Known rows, with every way that one mark hangs from another
movur[lidu[gino] robas[musur[seku[malob]]] tumug]: [  2  19 -25   9   4  85   3  41 -19  -4 -17  43  60  -8  70 -17   5 -67
 -45 -18 -53  73]
seku[movur[robas] musur[gidisi guzol[gugar]]]: [-36  41 -32 -25 -39  52 -64 -50  39  17 -67 -43  -9   0  23   7  36  43
 -47 -25  28   6]
seku[malob movur]: [ 19  14  -7 -53 -19  55 -26  23   6 -16   9 -10  27  27 -10  17  11  76
 -74 -17  35  27]
gino[lidu]: [ 34  13 -30 -10  26  41  -4  19  21 -10 -19  29  72  -4  32  38 -30 -17
  -6 -21 -23  15]
gufesa[lidu[movur[robas[musur[gidisi seku]]]]]: [ -6   2 -22 -48  17  50  -1 -15  20 -21 -20  51  52  -3  79  45  -9 -28
 -21 -41 -33   4]
robas[musur[gidisi guzol seku]]: [-102   41  -40  -31   -3   54  -38  -73   12  -17  -12   -3   32   -4
   55   28   -4    5   -9    0  -46   14]
musur[guzol[gugar] seku[malob movur[robas]]]: [-56   8 -26 -72 -54  56 -68 -42   4 -25 -17 -33  22   9  42  30  58  88
 -59 -23  24   5]
guzol[gugar musur[gidisi seku]]: [-86  18 -52 -64  -8  26 -61 -56  20 -56 -25 -15  27   7  57  47   3  60
   3  -5 -36 -15]
gino[lidu[movur[tumug]]]: [ 47  26 -24 -25  47  46   7  85  -4  -7 -30  60  88   3  62  43 -30 -19
 -17 -12 -25  18]
ginol[robas[musur[gidisi guzol]]]: [-82   7 -39 -10 -27  60 -38 -60  32  17  -5  -2  35   7  13  21 -13  -9
 -13   1 -76  11]
gino[lidu[movur[robas[musur[gidisi seku]]]]]: [ -1  15 -29 -38  39  42   3  11  20  -4 -47  62  82  -9  76  54 -14 -33
 -14 -19 -43  15]
gino[lidu[movur[robas]]]: [ 53   1 -24 -29  35  47   5  40  26   0 -42  52  76   4  57  43 -13 -30
 -15 -28 -18   9]
musur[gidisi seku]: [-50  15 -18 -34 -12  39 -24 -49  12 -39  -4  23  48  22  54  48  -4  11
 -15 -11 -23   9]
lidu[gino movur[robas[musur[seku]] tumug]]: [  9  19  -7 -30  14  61  -1  58 -11 -10 -40  63  75  15  85  18 -14 -65
 -20  -8 -28  30]
gufesa[lidu[gino movur[robas[musur] tumug]]]: [ 24  11 -15 -36  25  60   3  52   3  -8 -22  57  77  -3  73  19 -24 -65
 -20 -41 -27  23]
lidu[gino movur[robas[musur[gidisi guzol]] tumug]]: [-38  30 -17 -41  19  69 -22  43   4  12 -43  38  78  14  73   2   1 -54
 -24 -15 -25  31]
ginol[robas[musur[gidisi guzol seku]]]: [-87   7 -35 -19 -35  54 -36 -72  17   4  -7  10  37   8  33  37  -9  -8
 -14   4 -80  10]
robas[musur[gidisi guzol[gugar] seku[movur]]]: [-117   44  -49  -40  -22   44  -58  -64   15  -19  -24  -24   29  -23
   53   40    7   45  -29    5  -43   14]
seku[malob movur[lidu robas tumug]]: [  37   16  -12  -23  -10   82  -13   69   -7    5   -3   10   32   14
    8  -16   31   33 -104  -29   10   61]
musur[gidisi seku[movur]]: [-38  23 -14 -47 -20  34 -25 -28   6 -28 -13  18  43  15  39  51   0  36
 -50 -10 -11  19]
lidu[gino movur[robas[musur[guzol]] tumug]]: [ -7  26 -16 -33  16  71 -17  56  -2   9 -41  38  71  15  72   0  -4 -58
 -21 -13 -21  28]
seku[malob movur musur]: [ 53  37  -4 -33 -21  51 -22  10  -1  -6 -22 -14  -7  27  -3  12  10  70
 -59 -13  60  23]
lidu[gino movur[robas[musur]]]: [ 20   0 -14 -28  12  58  -4  23  21  -1 -41  39  63  16  70  19 -13 -57
  -9 -16 -20  20]
musur[guzol seku[movur[robas tumug]]]: [-22  31 -14 -46 -32  62 -38   0 -12 -11 -23   5  26  14  39  12  23  20
 -63 -19   9  15]
musur[seku[malob movur[lidu]]]: [ 32   4 -13 -36 -23  53  -7  11 -21 -31   4  15  32  16  42  36  15  55
 -68 -14   1  39]

Rows
[ 29  27 -29 -20  49  55   7  68  10   3 -43  64  80 -11  60  30 -25 -46
 -20 -16 -39  22] => gino[lidu[movur[robas[musur] tumug]]]
[-49  39 -23 -58 -41  60 -72 -45  28  13 -48 -50  -4  13   9   2  62  86
 -65 -30  56  15] => seku[malob movur[robas] musur[gidisi guzol[gugar]]]
[-32  42 -13 -52 -10  80 -39  34   2   7  -7  -7  24  10  -7 -19  25  42
 -90 -19  19  40] => seku[malob movur[robas[musur[guzol]] tumug]]
[-48  12 -25 -34 -16  72 -32 -56  23 -12 -12  -1  18   8  36   2  20  -6
 -27 -21 -13  13] => movur[robas[musur[guzol seku[malob]]]]
[-42  30 -28 -76   3  30 -32 -28   5 -32 -22   7  23  22  27  34  -6  49
 -38 -10 -11   3] => guzol[musur[gidisi seku[movur]]]
[ 13  19 -11 -24  19  66  -4  66   0   0 -39  52  74  15  71   6 -17 -66
 -20 -11 -25  30] => lidu[gino movur[robas[musur] tumug]]
[-58   1 -33   1 -22  54 -23 -45  33   6  -2  16  39   8  11  29 -28 -20
 -12   4 -82  15] => ginol[robas[musur[gidisi]]]
[-37  28 -33   4  11  85  -3  14  -5  -6 -11  38  45  -9  62 -11  15 -37
 -55 -17 -62  63] => movur[lidu robas[musur[gidisi seku[malob]]] tumug]
[ -2  65  -3 -41  -8  56 -31  35 -12  -1 -24  -1  15  25   0   3  14  65
 -75 -11  46  38] => seku[malob movur[tumug] musur[gidisi]]
[ 33  24 -11 -23 -20  65 -18   2   9  24 -46  -4  22  15  24  -6  40  22
 -76 -36  33  61] => seku[malob movur[lidu[gino] robas] musur[gidisi]]
[  5  17 -20 -44  21  65 -10  40   0   0 -26  43  74  -3  75  12 -11 -57
 -22 -43 -22  19] => gufesa[lidu[gino movur[robas[musur[guzol]] tumug]]]
[ 53 -21 -27  20  -8  73   0   6  26   6 -24  17  51   8  54  -9   7 -64
 -27 -38 -31  48] => movur[lidu[gino] robas]
[ -7  31 -26 -35  46  49   3  46   4  -3 -46  73  89 -10  77  45 -17 -40
 -22 -15 -46  25] => gino[lidu[movur[robas[musur[gidisi seku]] tumug]]]
[-88  25 -27 -52 -20  48 -47 -71   8 -23  -9  -5  42  20  58  36  21  27
 -17 -16 -13   2] => musur[gidisi guzol seku]
[ 37  13 -10 -12 -20  58  -3  39 -20 -15 -25  38  50   7  58  17   4 -21
 -65 -18 -19  48] => musur[seku[movur[lidu[gino] robas tumug]]]
[ 42  12 -18 -34  26  53   4  57  -5 -25  -2  49  59   8  65  35 -27 -15
 -23 -35 -16   6] => gufesa[lidu[movur[tumug]]]
[-62  38 -33 -41 -25  56 -66 -59  17 -11 -24 -48   7  20  31  13  41  76
 -11 -17  34   4] => seku[malob musur[gidisi guzol[gugar]]]
[ 43   5 -22  25   3  83   1  61   1   6 -21  34  63   7  55 -25   2 -77
 -40 -31 -37  61] => movur[lidu[gino] robas tumug]
[-115   19  -44  -50  -34   42  -71  -80   16  -36  -16  -26   42    4
   71   48   30   52   -6  -11  -24   -6] => musur[gidisi guzol[gugar] seku]
[ 28  29 -26  11  -1  74  -3  64  -1  18 -30  22  45 -16  32 -16  -9 -40
 -75 -15 -36  68] => seku[movur[lidu[gino] robas[musur] tumug]]
[ 18   3  -2 -53 -24  64 -29  11  24  -5  -4  -6  22  27 -13   2  28  54
 -83 -32  39  26] => seku[malob movur[robas]]
